Each row comes from the steps of one walk. Every step used is in the known rows, and no mark comes twice. Write the walk behind each row, first mark first.
Known rows:
povavu > bitut > dofik > toneke > rofa: [ 1.50 -0.13  2.76 -0.50  1.52  0.00 -1.65  1.89  2.97 -2.13 -0.13  3.18
 -2.49 -3.21 -1.94 -2.71 -0.82  0.41]
gorir > povavu > rima > dofik: [ 2.43 -1.68  0.50  2.79  4.03 -0.35  3.61  2.59 -4.19 -0.08 -2.89  2.54
 -0.46  1.49 -3.40 -0.82  1.84  2.22]
gorir > povavu: [-0.70  0.26  0.40  2.44  3.11  1.62  2.38  0.10 -0.69 -1.52 -0.77  1.85
  0.56  0.19 -1.64  1.01  0.43  1.71]
rima > povavu > bitut > dofik > toneke > rofa: [ 0.97 -0.14  3.27 -0.59 -0.28  0.10 -4.52  2.66  3.08 -2.44 -0.39  2.92
 -2.27 -3.36 -2.95 -3.52 -0.22  0.14]
povavu > rima > dofik > toneke > rofa > bitut: [ 2.59  0.18  0.92  0.42  0.71 -0.31  3.05  3.65 -2.50 -3.65 -3.63  3.07
 -0.87 -0.90 -5.46 -3.09 -0.76 -0.61]
gorir > rofa > bitut > dofik > toneke: [ 1.52  2.34  1.33  1.76 -0.50  1.45  3.60 -0.37  2.73 -2.59 -3.31  2.49
  0.63  0.27  0.67 -1.92  1.30 -0.05]
povavu > bitut: [ 0.31 -1.54  2.07  2.13  0.90  0.22 -2.01  2.91  1.96 -1.10 -0.33  0.94
 -2.31 -1.19  0.37 -0.95 -0.48 -0.92]
toneke > povavu > rima: [ 1.49 -2.90  1.84 -0.30  1.53 -1.45 -1.42 -1.05 -2.87 -2.20 -1.98  3.78
  0.27  3.64 -1.67 -0.25  2.60  0.05]
rofa > bitut: [-0.48  0.77  1.20  1.06 -1.05  1.21  2.35  1.42  0.10 -3.42 -3.15  1.47
 -0.59  1.10 -1.00 -0.68 -0.16 -0.89]
toneke > rofa > bitut > dofik > rima: [ 0.26 -0.68  2.85 -1.63 -0.62  3.19  1.96  0.26  1.46 -3.07 -5.86  1.98
 -2.41  0.50 -3.09 -1.30  0.18 -2.64]
bitut > dofik > toneke: [ 2.24  1.84  2.65 -0.80  0.69 -0.06  1.87 -1.39  2.95  0.08 -1.83  3.45
  0.71  0.90  0.02 -2.58  1.62  0.98]
gorir > povavu > bitut > dofik > toneke: [ 1.57  0.84  1.81  1.38  2.17  0.10  0.94  0.13  4.18  0.33 -1.57  2.71
  0.35 -1.17 -0.01 -1.14  0.87  2.24]
rima > dofik: [ 0.75 -0.58  2.69  2.36  2.22  0.87  1.23  3.75 -1.59 -0.87 -1.40  2.07
 -1.49  0.61 -1.38 -2.16  1.53  0.15]
toneke > rofa: [-0.26 -0.81  1.69  0.15  1.81  1.16 -0.76  1.96 -1.35 -3.78  0.56  2.36
 -2.65 -1.76 -3.05 -1.27 -1.14 -0.55]
rima > povavu > bitut > dofik > toneke: [ 1.86  0.68  3.48 -0.01 -1.07 -0.62 -3.07  1.30  4.63  0.14 -1.83  2.39
 -0.39 -0.85 -0.32 -3.42  1.30  0.36]
rima > povavu > bitut > dofik: [ 0.45 -1.53  3.36  0.58 -1.42 -0.20 -4.94  2.14  3.74 -0.53 -2.19  1.76
 -2.66 -0.40  0.46 -2.13  1.78  0.68]
dofik > rima: [ 0.47 -0.58  2.63 -0.35  0.94  2.79  1.93 -0.15  0.28 -0.90 -3.54  0.97
 -0.43  1.62 -2.12 -1.19  0.45 -4.03]
gorir > dofik > toneke > rofa > bitut: [ 0.51 -0.63  1.32 -2.21 -0.44  1.40  3.12  1.83 -0.83 -4.26 -0.98  1.85
  0.39 -2.36 -4.01 -1.79 -0.90  0.67]
bitut > dofik > rima: [ 1.09 -0.82  3.35 -1.36  0.57  2.51  1.95 -1.38  2.05  0.08 -4.79  1.89
 -1.17  2.32 -0.83 -1.38  1.88 -2.33]
rofa > toneke > povavu > bitut > dofik: [-0.14 -3.91  2.32  0.29  0.36  0.18 -4.75 -0.98  3.26 -0.72 -0.48  3.56
 -3.22  0.21  2.05  2.07  3.19  0.15]

Which walk is each row?
[ 2.55 -1.18  2.10 -0.79  1.64 -1.81 -0.47 -1.60 -1.74 -1.70 -1.76  4.36
  2.17  3.33 -2.18 -1.31  2.22 -0.02] => dofik > toneke > povavu > rima
[ 1.97  1.46  2.73  1.53  2.24  0.45  2.40  2.83 -0.07 -0.02 -1.05  2.68
  0.94  0.21 -1.99 -3.55  1.04 -0.24] => rima > dofik > toneke
[ 4.21  0.24  1.89  0.82  2.25 -1.36  3.33  2.02 -1.99  0.59 -2.46  3.15
  0.77  1.44 -3.16 -3.68  1.37  0.14] => povavu > rima > dofik > toneke
[-0.44 -0.43  3.07 -0.49 -1.62  2.84 -2.05  1.14  0.24 -1.46 -3.55  0.76
  0.00  1.58 -3.55 -2.53  1.06 -4.15] => dofik > rima > povavu
[ 2.37  0.66  2.91  0.22  0.66 -0.52 -0.32  0.42  4.64  0.41 -1.53  2.67
 -0.53 -0.66  0.77 -2.66  0.86  0.62] => povavu > bitut > dofik > toneke
[ 2.72 -0.75  2.09 -1.40 -0.10 -1.91  0.71 -2.13 -0.19 -2.29 -4.67  4.86
  1.54  3.89 -1.51 -1.24  3.08  0.99] => rofa > bitut > dofik > toneke > povavu > rima
[ 0.91  1.14  1.91 -0.35  1.79  0.74  0.22  1.37 -0.16 -3.00  0.77  3.03
 -0.71 -2.29 -3.82 -2.52 -1.38 -0.60] => dofik > toneke > rofa
[-0.20 -2.91  4.81 -0.50  0.84  2.11 -2.88 -0.11  3.39 -0.91 -4.23  2.22
 -1.59  1.71  0.11 -0.72  2.58 -2.75] => toneke > povavu > bitut > dofik > rima
[-0.67 -0.52  3.36 -1.72 -2.84  3.06 -2.05  1.46  1.28 -3.65 -5.60  1.83
 -2.03  0.15 -4.63 -2.49  0.89 -3.07] => toneke > rofa > bitut > dofik > rima > povavu
[ 2.51 -0.88  1.23  1.02  0.38 -0.69  1.10 -1.70 -0.66 -3.55 -4.22  4.16
  1.43  2.95 -0.53 -0.80  3.11  0.22] => gorir > rofa > bitut > dofik > toneke > povavu > rima
[-0.07 -3.10  3.48 -2.97 -1.71  3.00 -0.73  0.72 -0.71 -0.80 -2.67  0.03
  0.96  0.85 -3.70 -2.00  2.06 -2.15] => gorir > dofik > rima > povavu
[-1.53 -3.00  0.36  2.84  1.29  2.64 -2.40 -1.67 -1.23 -3.54  1.62  3.08
 -1.24  0.66  0.89  3.62  2.91 -2.21] => gorir > rofa > toneke > povavu
[-0.44 -1.98  3.33  0.81 -1.33  1.95 -4.45  3.23  2.16 -1.05 -2.89 -0.02
 -1.51 -0.65 -2.25 -2.28  0.17 -4.19] => dofik > rima > povavu > bitut
[ 3.40 -2.02  1.59  1.47  2.35 -1.08  2.31  2.85 -3.63  0.03 -2.89  2.64
 -1.46  2.03 -2.72 -2.41  1.78  0.51] => povavu > rima > dofik
[-0.36 -2.73  4.09  0.75  1.17 -0.12 -4.74  0.53  3.27 -1.65 -1.55  3.23
 -1.91  0.93  2.01 -0.30  3.00  1.13] => toneke > povavu > bitut > dofik
[ 1.92 -4.35  1.07  0.99  1.97 -0.71 -0.73  0.68 -4.02 -0.50 -1.44  4.32
 -1.59  2.58 -2.41  0.81  3.62 -0.28] => rofa > toneke > povavu > rima > dofik
[-0.02 -4.23  3.03 -0.88  0.11  2.40 -2.82 -1.74  3.30  0.04 -3.10  2.61
 -2.61  0.99  0.22  1.65  2.96 -3.53] => rofa > toneke > povavu > bitut > dofik > rima
[-0.15 -0.93  3.60  1.37  1.49 -0.11 -4.21  1.64  2.59 -2.20  0.21  2.75
  0.68 -0.31  0.12 -1.20  1.09 -1.11] => dofik > toneke > povavu > bitut
